Every row comes from one small tree of marks. The marks that hang from a mark follow it in brackets, in the order of their numbers. Every link used is in the known rows. Which tree was each row made from?
In the rows, zero is written as 128.
Known rows
Z_832[Z_659[Z_182[Z_63]]]: [ 99 106 144 120 105 131 105 131 101 135 201 143 114 125  73 141 105 134
 194 174 109 118 116 121 143  83  90 144  92 145 174  96 152 148]
Z_368[Z_376]: [131 148 110 135 117 131 141 129 138 111 125 143 116 144 133 140 136 124
  99 113 125 138 139 127 134 114 149 127 114 151 123 131 136 121]
Z_368[Z_376[Z_673]]: [132 138 106 156 131 141 142 141 118 108 129 123 128 185 160 115 124 125
 120 110 134 125 157 130 106  95 140 139 126 142 133 126 159 104]
Z_368[Z_376[Z_659]]: [143 154  98 147 130 149 140 124 110 100 141 130 137 162 163 138 134 132
  58 120 129 157 151 129 151 114 165 103 109 155 135 122 120 112]
Z_659[Z_182]: [112 103 135 121 120 117 103 144 141 130 151 120 113 146 109 132 141 127
 148 140 129 133 128 125 123 117 108 125 102 133 146 132 145 143]
Z_546[Z_673]: [140 144 137 108 111 121 120 137  96 162 150 152 117 134 119 140 118 148
 116 122 148 118 124 127 124 148 143 134 125 110 138 118 128 119]
Z_376[Z_659[Z_182]]: [127 109 121 135 127 136 102 140 115 120 166 111 137 162 142 135 136 135
 110 150 137 155 142 126 142 114 119  95  95 137 157 128 130 134]
Z_182[Z_63 Z_122 Z_291[Z_567]]: [102 138 139  89 144 157 120  88 118 169 123 143 132  82  87 167  69 146
 143 112  95  88 146 105 178  70 121 132 117 185 111  92 140 184]
Z_63[Z_832[Z_659]]: [123 161 133 117 139 131 137 150  90 151 187 137 112 129 109 109 109 147
 157 165 126  98 138 124 102 114 130 171 160 119 146 114 111 110]
Z_182[Z_291[Z_634 Z_832] Z_659]: [116 125 138 126 122 161 117 141 125 207 124 137 143  87 142 132  92 136
 127 139  73  70 186 138 168  86  79 176  96 180 131  97 184 133]
Z_668[Z_182[Z_63 Z_122[Z_832] Z_659]]: [ 92 132 123  84 145 134 126 119 106 188 114 161 124  63  77 149  66 171
 181 145 117  91 130 130 182 115 169 151 131 127 130  74 167 192]
Z_376[Z_659[Z_182[Z_63 Z_291]] Z_673]: [117  77 122 162 139 175  85 142  69 140 196  95 162 174 149 147  75 154
 163 130 116 117 167 101 153  86  89 108  78 170 180  87 178 132]
Z_122[Z_182[Z_291]]: [113  83 157 126 113 139  99 129 120 126 164 151 139 142 127 144 104 123
 121 118 109 100 127 101 147 143 112 125  99 141 138 132 146 142]
Z_63[Z_832[Z_659[Z_182]]]: [106 140 136 111 126 119 115 166 104 151 204 131  96 141  88 113 120 148
 180 176 133 103 137 121  96 101 106 162 135 122 162 120 135 122]
Z_673[Z_376[Z_659[Z_182]]]: [122  98 100 149 117 126 108 157 117 132 167 114 163 167 116 124 139 136
  96 136 120 194 147 125 160 101 126 115  60 146 159 120 143 120]
Z_673[Z_376[Z_659[Z_182[Z_291[Z_634]]]]]: [125  87 106 164 121 151  75 138 111 175 171 122 177 154 114 114 110 115
  83 134  89 190 192 123 174 109  91 107  20 187 157  96 183 111]
Z_659[Z_182[Z_63[Z_832] Z_291]]: [ 96  99 137 109 133 153  93 149 102 168 206 116 104 121  94 165  85 178
 188 124 100  93 158  76 132 101 100 147  96 175 172  98 178 152]
Z_376[Z_659[Z_182[Z_63]] Z_673]: [112  85 109 152 140 162 112 139  78 128 191  99 155 186 150 130 106 148
 156 141 133 136 159 114 131  86 100 108  90 143 183  99 165 134]
Z_673[Z_376[Z_659[Z_182[Z_63]]]]: [110  82  93 143 116 145 110 149 105 144 185 118 161 150 102 140 113 146
 121 127 102 192 144 110 175  90 120 116  41 161 172  97 158 140]
Z_122[Z_182[Z_659] Z_832[Z_63]]: [109 141 168  86  65 126 128 159 115 130 155 174 105 146  96 113 135 167
 126 138 111 106 132 114 165 139 152 168 115 133 166 132 127 163]
Z_668[Z_182[Z_63[Z_832] Z_122]]: [ 89 124 110  91 174 145 136 117  91 188 165 145 135  93  74 126  62 168
 184 139 115  81 137 123 117 120 146 125 157 112 126  82 149 161]
Z_567[Z_291]: [136 116 116 137 126 144 144 136  96 134 134 127 129  96 114 127 147 158
 125 124 129 116 140 154 135 106 109 138 140 132 134 120 142 131]
Z_668[Z_182]: [129 110 111 127 147 121 118 130 133 148 138 137 125 126 111 126  93 125
 139 124 144 130 150 146 121 150 122 114 143 104 116 117 132 134]
Z_567[Z_291[Z_182[Z_659]]]: [156  91 119 105 122 155 129 171 102 150 125 141 134  78  97 121 101 159
 139 140 131 116 139 168 165  89 125 165 142 127 102 107 180 132]
Z_291[Z_634]: [123 125 120 134 136 138 113 106 127 154 125 140 138 134 114 102 129 100
 110 138 112 135 158 137 122 135 100 122 101 133 126 115 153 117]
Z_122[Z_832[Z_63 Z_659]]: [128 199 156 117  70 121 130 149  97 133 166 160  91 141  88  90 133 152
 154 172 124 126 148 128 142 143 128 160 144 141 173 108  94 129]
Z_291[Z_182[Z_122] Z_567 Z_634]: [129 147 121  72 147 142 111 102 144 179  95 157 127 126  66  80  90  83
 112 156 120 135 190 145 135 108 101 129 118 136  69 110 152 150]
Z_567[Z_291[Z_182 Z_634]]: [155  98 108 121 131 162 109 134 103 158 131 140 135 107  75  82 111 117
 122 145 123 144 188 168 133 129  74 134 114 124 109 105 191 114]
Z_567[Z_291[Z_182[Z_122] Z_634 Z_832]]: [115 124 113 108 128 164 137 141 102 202 112 150 146  85  78  60 118 124
 142 173  97  90 182 176 138 101  58 142 137 137 102  98 191 138]
Z_291[Z_182[Z_63] Z_567 Z_634]: [142 120 101  86 137 160 106 107 139 163 133 140 108 126  66 115  62  97
 125 135 113 155 216 117 148 114  85 139  87 159 104  94 174 153]

Write each row's tree
[ 75 120 159 106 116 130 109 113  92 156 182 166 136 103  58 128 107 131
 205 187 101  92  87 135 152  68 105 129 103 139 158  93 147 164] -> Z_832[Z_659[Z_182[Z_63 Z_122]]]
[ 98 112 186 103  63 149 132 169 112 171 178 171 137 129 128 123 104 163
 142 133  75  44 146 126 177  99  86 172 117 176 154 124 138 151] -> Z_122[Z_182[Z_291[Z_832[Z_63]] Z_659]]
[105 128 145 121 130 141  76 144  97 190 214 142 114 136  81 109  90 133
 166 177 100  95 181 119 106 108  70 161  94 161 165  98 174 113] -> Z_63[Z_832[Z_659[Z_182[Z_291[Z_634]]]]]
[137 140 127 113 141 148  97 100 146 167 117 132 115 125 109 132  91 108
  90 116 104 123 213 122 148 110  86 138  97 176 110 108 152 137] -> Z_182[Z_291[Z_567 Z_634]]
[129 176 113  64 140 133 103 117 147 171  78 149  89 125  64  76  92 101
 117 158 131 148 218 120 145 130 121 148 115 145  93 110 163 166] -> Z_291[Z_182[Z_122[Z_832]] Z_567 Z_634]
[107 121 128  58 152 167 131 145  88 190 148 159 146  78  69 125  52 175
 190 154 102  78 120 120 150  79 159 172 139 130 109  84 173 163] -> Z_291[Z_182[Z_63[Z_832] Z_122 Z_659]]
[155 131 106  89 141 142 106 121 157 159 113 136 103 144  85  97  84  84
 101 139 132 158 219 139 128 130  85 140 108 143  91 118 157 135] -> Z_291[Z_182 Z_567 Z_634]
[105 152 155  92  75 132 123 168 157 173 168 125  78 147 107 131 118 154
 147 132  98  88 215 116 153  75  39 154 128 212 152 131 120 161] -> Z_659[Z_182[Z_291[Z_567 Z_832[Z_63]]]]
[ 91 103 132  89 153 142 133 108 105 193 127 172 158  66  79 148  58 154
 176 141 103  81 101 155 174  83 150 134 135 120 104  75 162 179] -> Z_668[Z_182[Z_63 Z_122 Z_659]]
[100 161 147  82 129 144 142 139 137 209  92 141 125  68 128 155  87 155
 132 133  86  45 162 134 186  40 109 186 145 187  94 107 141 182] -> Z_182[Z_122 Z_291[Z_567 Z_832] Z_659]
[110 107 104  91 165 151 134 147 100 193 178 139 123  87  94 156  46 184
 175 126 117  85 149 128 136 107 149 170 150 121 135  84 164 156] -> Z_668[Z_182[Z_63[Z_832] Z_659]]
[ 95  96 138  86 127 157 137 148  92 161 192 154 130 118 104 157  86 177
 153 123  98  75 118  93 137  99 155 178 109 131 161 109 160 167] -> Z_122[Z_182[Z_63[Z_832] Z_659]]
[ 99  63 163 108 108 165 105 127  98 150 173 165 157 100 109 177  64 156
 147 113  82  77 108 100 193  97 126 154  76 160 150  98 174 171] -> Z_122[Z_182[Z_63 Z_291 Z_659]]
[108 126 162 103 139 148 114 122 111 177 108 153 169  64 115 149  91 152
 144 137  93  63  95 139 183  76 151 149 125 156  99 103 150 157] -> Z_182[Z_122 Z_291 Z_659]
[125 123 131  96 141 148 101 108 126 172 104 165 155 120  72  69  95  84
 139 165 113 128 147 151 132 133 107 114 112 119  89 103 175 133] -> Z_291[Z_182[Z_122] Z_634]
[ 81 129 152  99 115 142  83 125 109 159 144 131 113  97  79 156  98 170
 193 146 101 101 135  76 179 102 125 130  80 181 170  87 180 190] -> Z_659[Z_182[Z_63 Z_122[Z_832] Z_291]]
[133 123  99 165 134 148 123 155 106 101 165 109 135 217 167 119 135 132
 105 130 141 148 170 130 122  84 131 106  92 152 162 124 162 107] -> Z_368[Z_376[Z_659[Z_182] Z_673]]
[152 138 100 138 107 130 124 151  77 170 168 143 164 150 127 131 112 155
  66 114 137 183 143 127 163 137 164 123  86 124 146 106 120 103] -> Z_546[Z_673[Z_376[Z_659]]]
[105 118 130 142 157 144 113 135  86 139 145 114 170 182 144  96 127 134
 146 162 134 115 133 141 119  80 119  93 116 120 149 114 146 136] -> Z_376[Z_659[Z_182[Z_122]] Z_673]
[120 101 158  85 122 138 110 136 133 151 144 155 122 124 118 169  81 140
  98 107 108  88 152 114 179  88 126 170 101 161 113 133 147 171] -> Z_122[Z_182[Z_291[Z_567] Z_659]]
[123 144 118  93 151 165 123 129 113 171 171 111  94 107 108 173  60 176
 144  98 107  93 195  75 141  84 115 168 133 186 137  99 145 160] -> Z_182[Z_63[Z_832] Z_291[Z_567]]
[124 175 144 107  93 150 128 131 142 198 143 142  96 133 106 101 106 129
 108 132  76  90 242 133 154  99  39 156 120 205 130 111 130 138] -> Z_182[Z_291[Z_567 Z_634 Z_832[Z_63]]]
[ 88 160 182  93  88 155 146 153 109 203 133 165 151  76 111 115 103 175
 163 150  66  33 128 150 184  69 104 165 148 183 122  98 128 154] -> Z_182[Z_122 Z_291[Z_832[Z_63]] Z_659]
[ 92 159 177  90  79 127  91 142 119 158 148 150 106 127  71 111 134 170
 173 153 106  98 145 104 163 118 114 123 114 178 164 110 135 165] -> Z_659[Z_182[Z_122[Z_832[Z_63]] Z_291]]
[111 128 120  96 142 156 146 145  94 173 166 134 121  89 110 160  83 188
 162 127 102  87 132 107 142  83 155 186 127 143 146  93 157 147] -> Z_182[Z_63[Z_832] Z_659]
[109 128 120 113 108 122 107 148  82 188 167 159 167 147  89 124 127 158
  99 143 128 161 114 134 164 106 156 109  64 129 147 106 137 132] -> Z_546[Z_673[Z_376[Z_659[Z_182[Z_122]]]]]
[134 104 117 135  97 133  78 167  83 178 195 137 157 155 118 158 101 161
  94 118 128 171 155 107 176 122 129 124  51 161 166 100 159 111] -> Z_546[Z_673[Z_376[Z_659[Z_182[Z_291]]]]]
[115 137 131  93 119 162 139 144 131 198 133 124 110  75 132 189  59 172
 145 111  80  69 189 112 194  44  92 196 115 211 128  95 158 181] -> Z_182[Z_63 Z_291[Z_567 Z_832] Z_659]
[ 98 112 132 105 102 132 118 125 108 116 158 147 103 145 103 145 113 151
 145 127 117 125 139  72 152 154 140 145  85 138 181 119 156 172] -> Z_122[Z_182[Z_63] Z_832]
[107 111 140 120 112 169 131 146 108 189 147 128 137  69 141 177  70 173
 170 122  71  63 145 114 190  67  97 181 103 191 147  86 175 161] -> Z_182[Z_63 Z_291[Z_832] Z_659]
